Every row comes from one small tree of marks. Brackets hold a mark, then the marks that hang from it, in alphabetical order. Every link used is in the known rows. Which tree was each row made from?
(in the rows, 100 means zero)
Known rows
(valenuz (dode kolog) sudut (vesu kezetan)): | 111 | 124 |  85 |  93 |  73 |  91 | 100 |  87 | 132 |  56 |  75 |  56 | 106 |  93 |  86 |  90 | 118 | 129 | 105 |  69 |  85 | 100 | 113 |  71 | 102 |  86 |  89 | 142 |  88 | 114 |  84 |  92 | 143 | 109 |  94 |  96 |  90 |  46 |
(vesu kezetan): | 106 | 110 |  98 |  99 | 111 | 111 | 109 |  97 | 103 |  97 |  72 |  89 |  97 |  79 | 111 | 104 | 123 | 125 |  98 | 104 | 112 |  91 |  99 |  78 | 110 |  87 |  90 | 126 | 105 | 105 |  94 |  89 | 100 |  95 |  90 |  92 |  77 |  91 |
(vesu (kezetan kasaduv (kolog (sudut valenuz)))): | 106 |  98 |  88 |  85 | 114 | 102 | 107 |  72 | 111 |  70 |  57 |  83 | 102 | 119 |  72 | 113 | 126 |  77 | 115 | 109 | 118 | 107 | 124 |  66 |  99 |  86 |  45 | 158 | 117 | 122 | 107 |  89 | 117 |  74 | 110 |  98 |  79 |  91 |
(kezetan kasaduv (kolog sudut) vesu): | 108 |  89 | 110 |  97 |  99 |  98 | 104 |  80 | 110 |  61 |  76 | 126 | 104 |  91 | 110 | 128 | 132 |  66 |  88 |  98 | 114 | 110 | 116 |  53 |  90 |  77 |  85 | 151 | 122 | 103 | 117 |  95 | 101 |  72 |  92 |  97 |  82 |  94 |
(kasaduv (kezetan (kolog dode sudut) vesu)): |  97 | 107 | 118 | 100 | 111 |  87 | 119 |  94 | 111 |  44 |  61 | 134 |  94 |  70 |  42 | 122 | 130 | 107 |  84 |  76 |  99 | 103 | 109 |  48 | 101 |  89 |  68 | 160 | 108 | 106 |  99 |  94 |  94 |  78 |  21 |  95 |  88 |  81 |
(kolog dode kezetan (sudut valenuz)): | 101 | 120 | 115 |  81 | 122 | 120 | 120 |  91 | 115 |  65 |  89 |  87 |  99 | 128 |  14 | 114 | 129 | 128 | 116 | 104 | 107 |  87 | 152 |  87 | 108 |  97 |  14 | 165 |  91 | 121 |  94 |  85 | 109 | 106 |  54 | 112 | 101 |  75 |
(dode (kolog (kezetan kasaduv) (sudut (valenuz vesu)))): | 102 | 114 | 106 |  82 |  82 | 125 | 116 |  69 | 125 |  50 |  96 |  73 | 109 | 102 |  61 | 118 | 120 |  80 | 108 | 112 |  92 | 103 | 168 |  79 |  94 | 111 |  34 | 164 |  94 | 115 | 103 |  95 | 105 |  96 |  86 | 108 |  97 |  52 |
(sudut (kolog kezetan) valenuz): | 110 | 107 | 115 |  81 | 104 | 114 | 109 |  79 | 111 |  99 |  73 |  86 |  93 | 138 |  61 | 107 | 122 | 110 | 121 | 118 | 109 |  85 |  92 |  85 | 102 | 101 |  49 | 129 |  95 | 102 | 115 |  92 | 139 |  91 |  80 | 110 |  87 |  94 |
(kolog (kezetan vesu) (sudut valenuz)): | 107 | 105 | 125 |  85 | 115 | 114 | 116 |  70 | 115 |  74 |  64 | 103 |  87 | 101 |  60 | 123 | 128 | 124 | 104 | 102 | 111 |  91 | 153 |  66 | 102 |  97 |  30 | 173 |  90 | 105 | 109 |  90 | 104 | 112 |  25 | 108 |  88 |  77 |
(valenuz sudut (vesu (kezetan kolog))): | 106 | 131 |  75 |  93 |  99 |  84 |  90 |  80 | 119 |  55 |  49 |  93 | 107 |  69 |  70 |  95 | 121 | 111 | 108 |  77 | 103 | 105 |  90 |  63 |  93 |  69 |  91 | 130 | 107 | 107 |  92 |  92 | 128 |  86 | 100 |  98 |  82 |  59 |
(kasaduv (kezetan (kolog dode (sudut valenuz)) vesu)): | 101 | 100 | 118 |  92 | 116 |  80 | 120 |  89 | 118 |  54 |  47 | 125 |  90 |  95 |  30 | 118 | 131 | 103 |  97 |  80 | 101 |  99 | 126 |  48 | 106 |  95 |  41 | 160 | 102 | 113 | 104 |  95 | 108 |  85 |  16 | 100 |  83 |  78 |
(valenuz (dode kolog) sudut vesu): | 118 | 119 |  98 | 100 |  68 |  91 | 102 |  91 | 129 |  61 |  96 |  69 | 115 | 114 |  95 |  95 | 117 | 110 |  97 |  73 |  80 |  92 | 115 |  79 |  96 |  93 |  96 | 129 |  81 | 108 | 102 | 100 | 140 | 109 | 105 | 104 |  96 |  46 |
(vesu (kezetan kolog)): | 103 | 100 |  88 |  96 | 113 | 105 | 103 |  93 | 103 |  91 |  56 |  99 | 104 |  87 |  80 | 104 | 125 | 101 | 110 |  95 | 112 | 100 |  81 |  62 | 107 |  89 |  97 | 123 | 117 | 105 |  95 |  96 | 113 |  76 | 106 |  93 |  76 |  90 |
(valenuz (sudut (kolog dode)) vesu): | 109 | 141 |  90 |  90 |  82 |  83 |  96 |  92 | 123 |  52 |  83 |  83 | 104 |  96 |  87 | 101 | 124 | 121 |  98 |  81 |  88 |  91 |  90 |  85 |  98 |  68 |  82 | 126 |  98 | 114 |  97 |  86 | 147 |  92 | 101 | 106 |  92 |  66 |
(kolog (sudut (valenuz vesu))): | 109 | 112 | 110 |  94 | 102 | 114 | 114 |  84 | 116 |  70 |  70 |  83 | 101 | 102 |  85 | 108 | 118 | 111 |  98 |  97 |  94 |  90 | 155 |  85 | 102 |  88 |  45 | 137 |  90 | 114 | 106 |  89 |  99 | 103 |  86 | 107 |  84 |  58 |
(sudut (kolog (kezetan vesu)) valenuz): | 111 |  99 | 124 |  81 | 100 | 104 | 103 |  79 | 115 | 102 |  60 |  95 |  84 | 114 |  84 | 115 | 127 | 115 | 113 | 108 | 111 |  90 | 102 |  66 | 103 |  93 |  59 | 142 | 100 |  95 | 123 |  91 | 146 |  98 |  48 | 111 |  83 |  91 |
(sudut (kolog dode (kezetan kasaduv vesu)) valenuz): | 106 | 110 | 117 |  72 |  94 |  96 | 107 | 101 | 121 |  93 |  81 | 101 |  88 | 122 |  78 | 128 | 133 | 103 | 111 | 111 | 112 |  96 | 112 |  70 | 107 |  78 |  56 | 156 | 109 | 109 | 110 |  82 | 165 |  92 |  72 | 111 |  90 |  95 |
(kasaduv (kezetan kolog)): | 106 |  95 | 110 | 105 | 108 |  97 | 108 |  95 | 101 |  79 |  71 | 134 | 104 |  90 |  64 | 106 | 118 |  98 |  90 |  97 | 103 |  98 |  75 |  64 |  94 | 100 |  97 | 105 | 103 |  90 | 104 | 102 |  75 |  82 |  73 |  95 |  79 |  93 |
(sudut kolog): | 111 | 101 | 108 |  99 |  92 | 106 | 108 |  88 | 105 |  96 |  83 |  92 | 100 | 112 | 119 | 106 | 121 | 104 |  96 | 109 | 103 |  88 |  69 |  86 |  97 |  93 |  92 | 111 | 105 |  99 | 118 |  95 | 121 |  85 | 112 | 102 |  81 | 102 |

Which tree is each row?
| 113 |  85 | 109 |  97 |  96 |  92 |  98 |  98 | 108 |  97 |  80 | 129 | 108 |  89 | 129 | 126 | 130 |  70 |  91 | 101 | 119 | 107 |  94 |  54 |  97 |  76 | 115 | 132 | 122 |  94 | 122 |  97 | 112 |  70 | 107 |  96 |  76 | 100 |  (kezetan kasaduv kolog vesu)
| 102 | 112 |  96 |  81 | 101 |  97 | 105 | 102 | 123 |  60 |  79 |  92 | 110 | 124 |  44 | 118 | 128 |  72 | 109 |  92 |  99 | 103 | 144 |  73 | 101 |  72 |  51 | 154 | 110 | 126 | 104 |  86 | 129 |  75 | 118 | 106 |  92 |  66 |  (kezetan kasaduv (kolog dode (sudut (valenuz vesu))))
|  95 | 111 |  86 |  88 | 114 | 104 | 107 |  96 | 112 |  56 |  76 |  95 | 112 | 100 |  53 | 115 | 131 |  85 | 107 |  94 | 112 | 109 | 112 |  67 | 103 |  74 |  68 | 162 | 125 | 129 |  89 |  83 | 125 |  61 | 111 |  94 |  90 |  91 |  (vesu (kezetan kasaduv (kolog dode sudut)))
|  96 | 125 | 111 |  85 | 111 | 125 | 115 |  99 | 109 |  54 | 114 | 104 | 106 | 108 |  49 | 128 | 130 | 102 | 104 | 112 | 111 | 100 | 141 |  88 |  99 |  80 |  47 | 164 | 104 | 118 |  90 |  81 | 102 |  93 |  88 | 104 | 106 |  87 |  (kolog dode (kezetan kasaduv) sudut)
| 121 | 126 | 104 |  98 |  87 |  90 |  94 | 104 | 121 |  62 |  87 |  90 | 104 | 125 |  91 |  97 | 115 | 136 | 103 |  76 |  94 |  90 | 110 |  86 |  95 |  65 |  92 | 124 |  86 | 102 |  95 |  86 | 131 | 123 |  98 | 102 |  93 |  55 |  (valenuz dode sudut vesu)
| 106 |  96 | 107 |  91 |  98 |  88 | 103 | 118 | 112 |  87 |  86 | 124 | 107 |  94 |  98 | 129 | 136 |  73 |  96 |  92 | 116 | 106 | 102 |  55 | 104 |  67 | 112 | 132 | 124 | 107 | 109 |  91 | 129 |  65 | 105 |  99 |  83 |  91 |  (kezetan kasaduv (kolog dode) vesu)
|  98 | 113 | 121 |  85 | 107 | 115 | 114 |  98 | 114 |  57 | 100 | 120 |  96 |  87 |  69 | 138 | 135 | 110 |  96 | 100 | 114 | 105 | 147 |  69 |  99 |  75 |  53 | 179 | 109 | 112 |  90 |  79 | 112 | 100 |  49 | 105 | 102 |  85 |  (kolog dode (kezetan kasaduv vesu) sudut)
| 101 |  99 | 115 |  92 |  85 | 119 | 119 |  66 | 116 |  56 | 101 | 107 | 104 |  76 |  95 | 135 | 131 |  86 |  92 | 106 | 102 | 109 | 144 |  62 |  93 | 107 |  60 | 179 |  99 | 104 | 107 |  99 |  91 |  93 |  60 | 103 |  97 |  76 |  (dode (kolog (kezetan kasaduv vesu) sudut))
|  91 | 120 |  80 |  84 | 104 | 108 | 104 | 105 | 119 |  42 |  70 |  94 | 109 |  78 |  54 | 115 | 127 |  89 | 104 |  85 | 101 | 112 | 127 |  64 | 102 |  64 |  70 | 158 | 121 | 127 |  81 |  81 | 135 |  65 | 113 |  93 |  91 |  69 |  (valenuz (vesu (kezetan kasaduv (kolog dode sudut))))
| 117 | 113 | 103 |  86 | 102 | 108 | 101 | 114 | 122 |  94 |  52 |  64 |  93 | 118 |  78 |  97 | 118 | 144 | 116 |  86 | 103 |  89 | 129 |  77 | 116 |  75 |  70 | 128 |  92 | 113 |  86 |  81 | 162 | 114 |  93 | 101 |  78 |  64 |  (sudut (valenuz dode (vesu kezetan)))
| 111 |  85 | 114 |  94 | 112 |  92 | 111 |  73 | 116 |  74 |  50 | 110 |  96 | 113 |  76 | 115 | 130 |  93 | 106 |  89 | 107 |  97 | 126 |  54 | 101 |  91 |  53 | 156 | 107 | 107 | 124 |  98 | 113 |  80 |  62 | 105 |  78 |  78 |  (kezetan (kolog (sudut valenuz)) vesu)
| 119 |  97 | 111 |  92 |  75 | 104 | 108 | 104 | 129 |  93 |  77 |  59 | 110 | 135 |  88 |  99 | 117 | 109 | 112 |  88 |  83 |  86 | 135 |  79 | 111 | 107 |  80 | 125 |  84 | 112 | 102 | 101 | 147 | 101 | 105 | 106 |  87 |  52 |  (sudut (valenuz (dode kolog) vesu))
| 116 | 126 |  82 |  87 |  91 |  83 |  85 | 100 | 128 |  57 |  68 |  93 | 108 | 116 |  71 | 102 | 120 |  98 | 115 |  77 | 109 | 111 |  92 |  64 |  91 |  45 |  98 | 138 | 112 | 112 |  94 |  82 | 163 |  92 | 134 |  94 |  88 |  66 |  (valenuz dode sudut (vesu (kezetan kasaduv kolog)))
| 122 |  89 | 113 |  94 |  90 | 105 | 113 | 100 | 121 |  96 |  91 |  63 | 107 | 157 |  88 |  99 | 119 |  99 | 112 |  98 |  92 |  83 | 121 |  80 | 112 | 112 |  74 | 126 |  87 | 111 | 110 | 105 | 136 |  99 | 104 | 105 |  86 |  73 |  (sudut (valenuz (dode kolog)))
| 110 | 101 | 122 |  89 | 101 | 112 | 106 |  96 | 106 |  87 |  97 | 125 |  96 |  77 | 111 | 131 | 129 | 105 |  91 | 113 | 123 | 101 | 119 |  67 |  95 |  79 |  96 | 143 | 111 |  92 | 106 |  88 | 105 | 105 |  71 | 104 |  89 |  94 |  (kolog (kezetan kasaduv vesu))
| 113 |  94 |  99 |  83 | 110 | 100 | 105 |  91 | 119 |  71 |  59 |  77 | 101 | 160 |  47 | 108 | 126 |  91 | 125 |  98 | 116 | 103 | 123 |  69 | 104 |  74 |  47 | 163 | 113 | 123 | 104 |  84 | 153 |  85 | 116 |  95 |  85 |  90 |  (vesu (kezetan kasaduv (kolog (sudut (valenuz dode)))))
| 100 | 112 | 123 |  89 | 112 | 108 | 109 | 115 | 111 |  89 |  85 | 114 |  94 |  77 |  65 | 126 | 134 | 133 | 102 |  92 | 115 |  91 | 121 |  65 | 110 |  82 |  79 | 147 | 102 | 101 |  90 |  88 | 126 | 102 |  44 | 107 |  95 |  80 |  (kolog dode (kezetan vesu))
|  98 | 122 | 110 |  84 | 102 | 116 | 107 | 102 | 110 |  79 |  92 |  94 | 100 | 120 |  47 | 111 | 128 | 112 | 111 | 106 | 103 |  90 |  84 |  85 | 105 |  90 |  69 | 137 | 103 | 108 |  96 |  89 | 149 |  88 |  82 | 105 |  99 |  93 |  (sudut (kolog dode kezetan))
| 100 | 112 |  91 |  90 |  88 | 113 | 118 |  68 | 124 |  61 |  56 |  51 |  99 |  73 |  86 |  99 | 122 | 110 | 104 |  91 |  81 |  98 | 156 |  70 | 110 | 114 |  39 | 160 |  88 | 124 |  90 |  98 | 111 |  88 |  78 | 101 |  82 |  49 |  (dode (kolog (sudut (valenuz (vesu kezetan)))))
| 106 |  94 | 108 |  95 | 106 |  87 | 102 | 115 | 111 |  84 |  72 | 121 | 105 |  94 |  87 | 119 | 134 |  96 | 102 |  79 | 111 |  97 |  93 |  51 | 111 |  80 | 107 | 131 | 115 | 106 | 106 |  96 | 133 |  71 |  81 | 101 |  82 |  83 |  (kezetan (kolog dode) vesu)
| 104 | 102 | 112 | 105 | 114 | 101 | 114 |  78 | 103 |  54 |  66 | 129 | 104 |  92 |  52 | 108 | 119 |  95 |  91 |  95 | 100 | 101 |  99 |  66 |  89 | 104 |  63 | 137 | 102 | 101 | 103 | 101 |  66 |  81 |  57 |  94 |  86 |  85 |  (kasaduv (kezetan (kolog sudut)))
| 105 |  95 | 118 |  82 |  90 | 111 | 119 |  61 | 121 |  63 |  88 |  90 |  98 |  95 |  87 | 130 | 129 |  80 | 102 | 112 | 103 | 105 | 162 |  63 |  96 | 113 |  38 | 183 |  95 | 108 | 117 |  98 |  98 |  97 |  53 | 106 |  92 |  72 |  (dode (kolog (kezetan kasaduv vesu) (sudut valenuz)))
| 104 | 135 | 107 |  83 |  94 |  83 | 101 |  79 | 122 |  58 |  80 | 109 |  90 |  99 |  66 | 118 | 135 | 122 | 105 |  88 | 107 |  96 |  86 |  68 |  98 |  73 |  66 | 158 |  99 | 105 | 102 |  86 | 158 |  99 |  39 | 110 |  96 |  82 |  (valenuz (sudut (kolog dode (kezetan vesu))))
| 101 | 115 | 117 |  79 |  92 | 103 | 104 | 103 | 116 |  86 |  92 | 109 |  92 |  95 |  88 | 132 | 134 | 103 | 103 | 106 | 115 | 101 |  94 |  69 | 102 |  74 |  80 | 148 | 113 | 102 | 105 |  84 | 157 |  83 |  73 | 105 |  94 | 100 |  (sudut (kolog dode (kezetan kasaduv vesu)))
| 121 | 106 | 114 |  86 |  83 | 103 | 102 | 108 | 126 |  96 |  58 |  66 |  94 | 160 |  81 |  98 | 116 | 118 | 116 |  92 |  92 |  84 | 100 |  84 | 107 |  81 |  71 | 117 |  94 | 107 | 111 |  87 | 182 |  94 | 110 | 107 |  82 |  70 |  (sudut kolog (valenuz dode vesu))
|  99 |  99 | 109 |  96 | 112 |  93 | 109 |  96 | 113 |  56 |  69 | 120 | 102 |  96 |  60 | 122 | 136 |  96 |  97 |  77 | 105 | 100 | 118 |  53 | 105 |  84 |  75 | 163 | 112 | 113 | 101 |  93 | 128 |  70 |  61 | 102 |  89 |  79 |  (kezetan (kolog dode sudut) vesu)
| 103 |  97 | 117 |  96 |  91 | 113 | 113 |  82 | 113 |  83 |  90 | 100 |  99 |  69 | 102 | 120 | 129 | 104 |  96 |  98 |  99 |  97 | 114 |  60 | 103 | 116 |  88 | 148 |  94 |  93 | 107 | 106 | 111 |  98 |  51 | 104 |  91 |  74 |  (dode (kolog (kezetan vesu)))
| 106 |  91 | 120 | 104 | 103 |  84 | 106 |  94 | 106 |  80 |  60 | 146 |  94 |  65 |  89 | 116 | 125 | 101 |  85 |  88 | 107 | 101 |  79 |  46 |  97 |  92 | 105 | 123 | 110 |  86 | 112 | 103 |  85 |  86 |  41 |  95 |  73 |  91 |  (kasaduv (kezetan kolog vesu))
| 116 | 100 | 110 |  91 |  99 | 103 | 104 |  98 | 128 |  63 |  53 |  93 | 105 | 156 |  34 | 100 | 118 | 101 | 119 |  80 |  95 |  92 | 137 |  71 | 101 |  85 |  49 | 147 |  95 | 115 | 105 |  92 | 146 |  94 | 103 | 105 |  89 |  57 |  (kezetan (kolog (sudut (valenuz dode vesu))))
|  99 | 101 | 111 |  91 |  88 | 128 | 118 |  68 | 110 |  56 | 117 |  90 | 111 |  98 |  80 | 124 | 126 |  79 |  99 | 116 |  97 | 105 | 137 |  81 |  91 | 111 |  57 | 163 |  99 | 108 | 104 |  98 |  87 |  93 |  91 | 101 | 100 |  79 |  (dode (kolog (kezetan kasaduv) sudut))
